Each row was made from one small tree. The marks that hang from a mark follow it in brackets, in the order of their numbers. Every link used is in the known rows. Write each row's tree.
Known rows
j_992[j_606]: -0.633 -1.361 1.402 0.317 0.072 -0.043 -2.860 -2.067 0.695 2.550 0.284 0.879 -0.748 -1.272 -2.385 -0.599 0.552 0.506 -0.300 1.154 -1.258 0.376
j_606[j_489]: 1.233 -0.831 -1.313 -0.497 -1.191 -1.011 -1.991 -1.378 0.709 -1.885 0.851 -0.076 1.139 0.088 0.294 -1.762 -0.171 0.101 -1.746 0.414 -1.030 1.186
j_992[j_606[j_489 j_506[j_471]]]: -2.063 -2.810 -2.227 -0.016 -1.200 -0.243 -5.108 -2.437 1.597 -0.171 1.366 1.958 -1.294 -0.896 -2.524 -1.658 0.706 0.953 -1.440 0.883 -1.579 1.205
j_506[j_606[j_489 j_992]]: -0.552 -3.473 0.113 -0.522 -1.080 -1.490 -0.295 -1.899 1.088 -0.070 0.810 -0.795 -0.145 -0.694 -1.190 -2.383 -0.129 0.181 -0.768 2.031 -0.957 0.933
j_606[j_489 j_506[j_471] j_992]: -4.902 -3.845 -5.017 0.578 -1.660 0.442 -1.868 -0.111 1.521 -4.921 2.187 -0.192 -0.988 0.716 2.201 -2.500 -0.180 0.253 -1.234 0.210 -0.626 0.941
j_457[j_471[j_802]]: 0.239 0.229 -0.068 1.567 -0.651 0.611 -4.679 0.142 -0.593 -0.447 -1.449 0.819 -0.955 -1.033 -0.339 0.910 0.850 0.033 1.082 -0.844 1.494 0.680
j_471[j_777]: -2.814 -0.204 0.603 -0.420 0.066 -0.252 0.142 1.628 -0.192 -0.539 0.629 -0.336 0.953 1.409 0.961 -1.287 -0.837 1.194 -1.677 0.764 0.532 -0.320
j_802[j_471]: 1.106 0.069 -1.805 1.129 -0.200 1.102 -3.171 -1.671 0.997 -1.494 -0.084 -0.395 0.076 -0.874 0.206 0.111 -0.286 0.664 1.668 -1.349 1.378 0.016
j_457[j_471]: -0.556 0.682 -0.868 1.233 -1.057 0.154 -3.519 2.082 -0.225 0.330 -0.971 -0.212 -0.933 -0.412 -0.854 0.259 0.796 -0.293 1.068 0.150 0.471 -0.087
j_506[j_471[j_457 j_777 j_802] j_606[j_992]]: -4.532 -3.826 0.249 -0.495 1.424 0.154 -3.916 -5.530 0.140 -2.717 -0.682 2.581 -1.922 0.169 0.945 -3.899 0.505 1.481 -1.633 -0.693 1.799 -0.155
j_606[j_506[j_471[j_457 j_777 j_802]] j_992]: -6.885 -3.342 -3.196 0.866 0.750 1.611 -1.829 -0.768 0.188 -4.368 0.901 0.278 -2.057 0.382 3.642 -2.216 -0.293 0.872 -0.241 -0.824 1.284 0.692
j_471[j_457 j_506[j_606] j_777 j_802]: -1.375 -2.526 -0.112 -1.170 2.091 -1.000 -1.516 -6.297 -0.672 -0.838 0.291 1.299 0.998 -1.339 3.142 -1.557 -1.241 2.566 -1.580 0.112 2.895 2.559
j_489[j_606[j_506 j_992]]: -3.785 -3.279 -0.893 0.726 -0.938 -0.082 3.830 -0.558 0.281 1.136 1.968 -2.394 -1.148 -1.662 -0.203 -1.169 -0.245 -0.274 1.539 1.216 -1.075 -0.287
j_471[j_506[j_606[j_489]] j_777 j_802]: -1.110 -2.859 -0.016 -0.812 -0.245 -1.216 -0.257 -3.454 0.346 -0.498 1.677 1.479 2.090 -0.274 1.103 0.093 -1.500 2.761 -2.653 0.934 2.595 2.053
j_489[j_606[j_506[j_471[j_457 j_777]] j_992]]: -5.507 -3.569 -1.666 0.406 -0.293 0.050 2.127 -2.038 0.270 -0.495 1.886 -1.335 -1.562 -1.003 0.788 -2.745 -0.081 0.243 0.479 0.508 -0.669 -0.768
j_471[j_457 j_506[j_606[j_992]] j_777 j_802]: -2.669 -3.438 -0.020 -0.659 2.171 -0.726 -0.752 -5.650 -0.578 -1.267 0.592 0.508 0.856 -1.235 4.304 -2.099 -1.402 2.374 -1.384 0.280 2.806 2.487
j_506[j_606]: 0.512 -1.655 1.018 -0.880 -0.292 -1.095 -0.001 -1.259 0.399 1.791 -0.336 0.487 -0.872 -0.948 -3.018 -0.477 0.372 0.418 0.123 1.452 -0.048 0.306
j_489[j_606[j_506[j_471[j_802]] j_992]]: -4.379 -3.619 -1.260 0.902 -0.746 0.517 2.126 -2.292 0.442 -0.179 1.745 -0.576 -1.646 -1.401 -0.144 -1.213 0.199 0.056 1.044 -0.061 -0.199 -0.650
j_457[j_471[j_506 j_777]]: -2.812 0.047 -1.643 0.784 -1.057 -0.262 -1.514 2.745 -0.038 0.360 0.557 -0.647 0.766 0.465 0.649 0.442 -0.452 1.137 -0.250 0.911 1.611 -0.055
j_606[j_506[j_471[j_457 j_777]]]: -4.620 -1.326 -3.841 -0.433 0.331 0.673 -2.600 -0.036 0.259 -2.913 0.392 1.242 -1.683 0.557 1.005 -1.766 0.122 1.044 -0.599 -0.621 0.706 0.418

Write each row's tree
-1.018 -0.800 -1.158 0.010 1.569 1.026 -5.173 -5.720 -0.307 -3.612 -1.314 3.485 -1.541 -0.106 1.898 -1.731 1.059 0.528 -0.859 -3.058 1.649 -0.046 -> j_506[j_471[j_457 j_802]]
-4.176 -3.659 -1.521 0.724 -0.168 0.390 1.384 -3.602 0.202 -0.570 1.500 -0.608 -1.886 -1.782 0.678 -2.063 0.249 0.011 1.157 -0.281 -0.320 -0.347 -> j_489[j_606[j_506[j_471[j_457 j_802]] j_992]]
-1.540 -2.940 -2.008 0.152 -1.081 0.083 -5.988 -3.269 1.490 -0.577 1.143 2.585 -1.182 -1.231 -2.345 -1.365 0.740 1.099 -1.424 0.391 -1.090 1.574 -> j_992[j_606[j_489 j_506[j_471[j_802]]]]
2.149 -2.781 -1.318 -0.975 1.437 -1.238 -2.647 -8.226 -0.165 -1.266 0.091 1.613 0.585 -2.806 2.521 -1.234 -0.442 1.463 -0.707 -0.484 1.899 3.558 -> j_471[j_457 j_506[j_606[j_489]] j_802]
-1.883 0.148 0.122 1.231 -0.664 0.523 -4.732 1.340 -0.687 -0.865 -0.985 0.547 -0.307 0.038 0.258 0.037 0.270 0.916 -0.126 -0.246 1.843 0.399 -> j_457[j_471[j_777 j_802]]
-2.441 -3.670 -0.074 -0.221 1.336 0.282 -4.133 -6.406 0.169 -2.262 -1.123 2.836 -2.502 -0.864 0.496 -2.984 1.103 0.670 -0.428 -1.272 1.439 0.142 -> j_506[j_471[j_457 j_802] j_606[j_992]]
-3.609 -2.432 -0.795 0.349 -0.148 0.685 -4.543 -1.964 0.963 0.431 0.687 2.303 -1.698 -0.647 -2.214 -0.637 0.572 1.429 -0.792 0.430 -0.133 0.583 -> j_992[j_606[j_506[j_471[j_777 j_802]]]]
-4.712 -3.884 -5.428 0.245 -0.750 0.367 -2.983 -1.595 1.163 -5.412 1.743 -0.360 -1.293 0.257 3.245 -3.688 -0.094 0.159 -1.188 -0.108 -0.764 1.520 -> j_606[j_489 j_506[j_471[j_457]] j_992]
-0.853 -0.537 -2.849 0.317 0.934 0.525 -2.744 -3.627 0.627 -2.200 0.721 -0.721 1.131 -0.625 3.381 -1.505 -1.371 1.959 0.330 -1.012 2.343 0.945 -> j_802[j_471[j_457 j_506 j_777]]
-2.968 -2.266 -1.240 0.370 -0.360 0.569 -3.792 -1.341 1.237 1.153 0.746 1.960 -1.916 -0.955 -2.747 -0.472 0.811 0.852 -0.167 0.580 -0.849 0.344 -> j_992[j_606[j_506[j_471]]]
-5.565 -3.305 -3.578 1.071 0.783 1.654 -1.898 -1.592 0.234 -4.105 0.566 0.393 -2.414 -0.351 3.216 -1.586 0.194 0.327 0.588 -1.278 0.987 0.889 -> j_606[j_506[j_471[j_457 j_802]] j_992]
-3.072 -1.263 -4.068 -0.200 0.333 0.723 -2.634 -0.819 0.384 -2.644 0.137 1.392 -2.134 -0.176 0.657 -1.061 0.598 0.474 0.240 -1.026 0.414 0.564 -> j_606[j_506[j_471[j_457]]]
-0.673 -2.587 -1.393 -1.246 -1.164 -1.102 -3.674 -3.764 1.475 -1.379 0.046 2.967 -0.892 0.321 -3.003 -2.547 1.091 0.789 -2.035 0.148 -0.013 -0.486 -> j_506[j_471 j_606[j_489]]
0.434 -3.500 -0.468 0.113 -0.199 -0.739 0.431 -4.879 0.550 -0.489 1.427 0.918 1.215 -1.601 1.195 0.880 -0.920 1.379 -0.736 0.322 2.014 2.251 -> j_471[j_506[j_606[j_489 j_992]] j_802]
-2.658 -2.217 -1.731 -0.183 -0.447 -0.231 1.041 -2.900 0.258 0.438 1.033 -0.059 -1.741 -1.727 -1.160 -1.704 0.603 0.130 0.903 -0.162 -0.687 -0.487 -> j_489[j_606[j_506[j_471[j_457]]]]
-3.216 -0.944 -0.712 -0.393 1.609 0.822 -5.079 -4.546 -0.413 -3.962 -0.928 3.288 -0.978 0.937 2.477 -2.619 0.524 1.354 -2.005 -2.482 2.057 -0.272 -> j_506[j_471[j_457 j_777 j_802]]
-1.033 -2.670 -1.692 -0.005 -1.200 -0.492 -4.107 -1.614 1.383 0.769 1.383 0.635 -0.684 -1.486 -2.527 -1.430 0.276 0.780 -0.970 1.708 -1.998 1.961 -> j_992[j_606[j_489 j_506]]
-1.513 -3.198 -0.715 -1.591 0.418 -0.992 -6.406 -6.770 0.512 -3.395 -0.625 3.756 -0.963 0.046 -0.258 -4.486 0.726 1.824 -3.118 -0.752 1.242 0.842 -> j_506[j_471[j_457 j_777 j_802] j_606[j_489]]
1.236 -0.374 -3.254 0.607 0.911 0.622 -2.851 -4.487 0.758 -1.806 0.370 -0.664 0.550 -1.768 2.638 -0.591 -0.823 1.054 1.543 -1.527 1.964 1.146 -> j_802[j_471[j_457 j_506]]
-0.463 -2.476 -0.214 -0.984 1.216 -0.119 -5.239 -7.122 0.118 -1.804 -1.711 3.961 -2.338 -1.032 -1.184 -2.369 1.469 0.915 -0.636 -1.577 1.602 0.270 -> j_506[j_471[j_457 j_802] j_606]
-4.210 -1.630 -2.943 0.085 -0.257 1.093 -2.433 0.333 0.341 -2.932 0.577 2.154 -1.474 0.609 0.286 -0.016 0.131 1.292 -0.676 -0.913 1.603 0.329 -> j_606[j_506[j_471[j_777 j_802]]]
-3.019 -1.660 -1.634 0.541 -1.482 -1.022 -1.652 1.782 0.498 0.324 0.970 -0.994 0.698 0.106 0.214 -0.820 -0.570 1.196 -0.660 1.904 1.203 0.491 -> j_457[j_471[j_506[j_606[j_489 j_992]] j_777]]
-2.726 -1.716 -0.365 1.102 -0.828 -0.155 -2.490 0.311 -0.208 0.280 0.173 0.172 0.120 -0.494 0.423 0.578 -0.383 1.507 -0.108 0.799 2.667 0.853 -> j_457[j_471[j_506[j_606[j_992]] j_777 j_802]]
-3.246 -2.489 -1.313 -0.073 -0.285 -0.040 0.237 -3.239 -0.016 -0.136 1.073 0.443 -1.466 -1.349 -0.609 -1.832 0.376 0.674 0.292 -0.334 0.005 -0.244 -> j_489[j_606[j_506[j_471[j_457 j_777 j_802]]]]
-3.358 -2.207 -0.568 -1.675 0.943 -0.720 -3.680 -4.019 0.473 -1.249 -0.803 2.661 -1.627 0.588 -1.130 -3.842 0.750 1.480 -1.838 -0.053 0.847 -0.659 -> j_506[j_471[j_457 j_777] j_606]
-0.018 -0.141 -1.343 1.479 -0.696 0.290 -2.992 -0.236 -0.355 -0.122 -0.250 0.725 0.009 -1.229 0.541 2.099 0.200 0.578 0.910 -0.680 2.313 0.949 -> j_457[j_471[j_506 j_802]]
-5.538 -3.414 0.022 -0.525 -0.226 -0.100 -0.923 -1.295 0.934 -1.152 0.366 1.481 -1.242 1.455 -0.945 -2.768 0.238 1.259 -1.726 0.693 1.010 -1.721 -> j_506[j_471[j_777] j_606[j_992]]
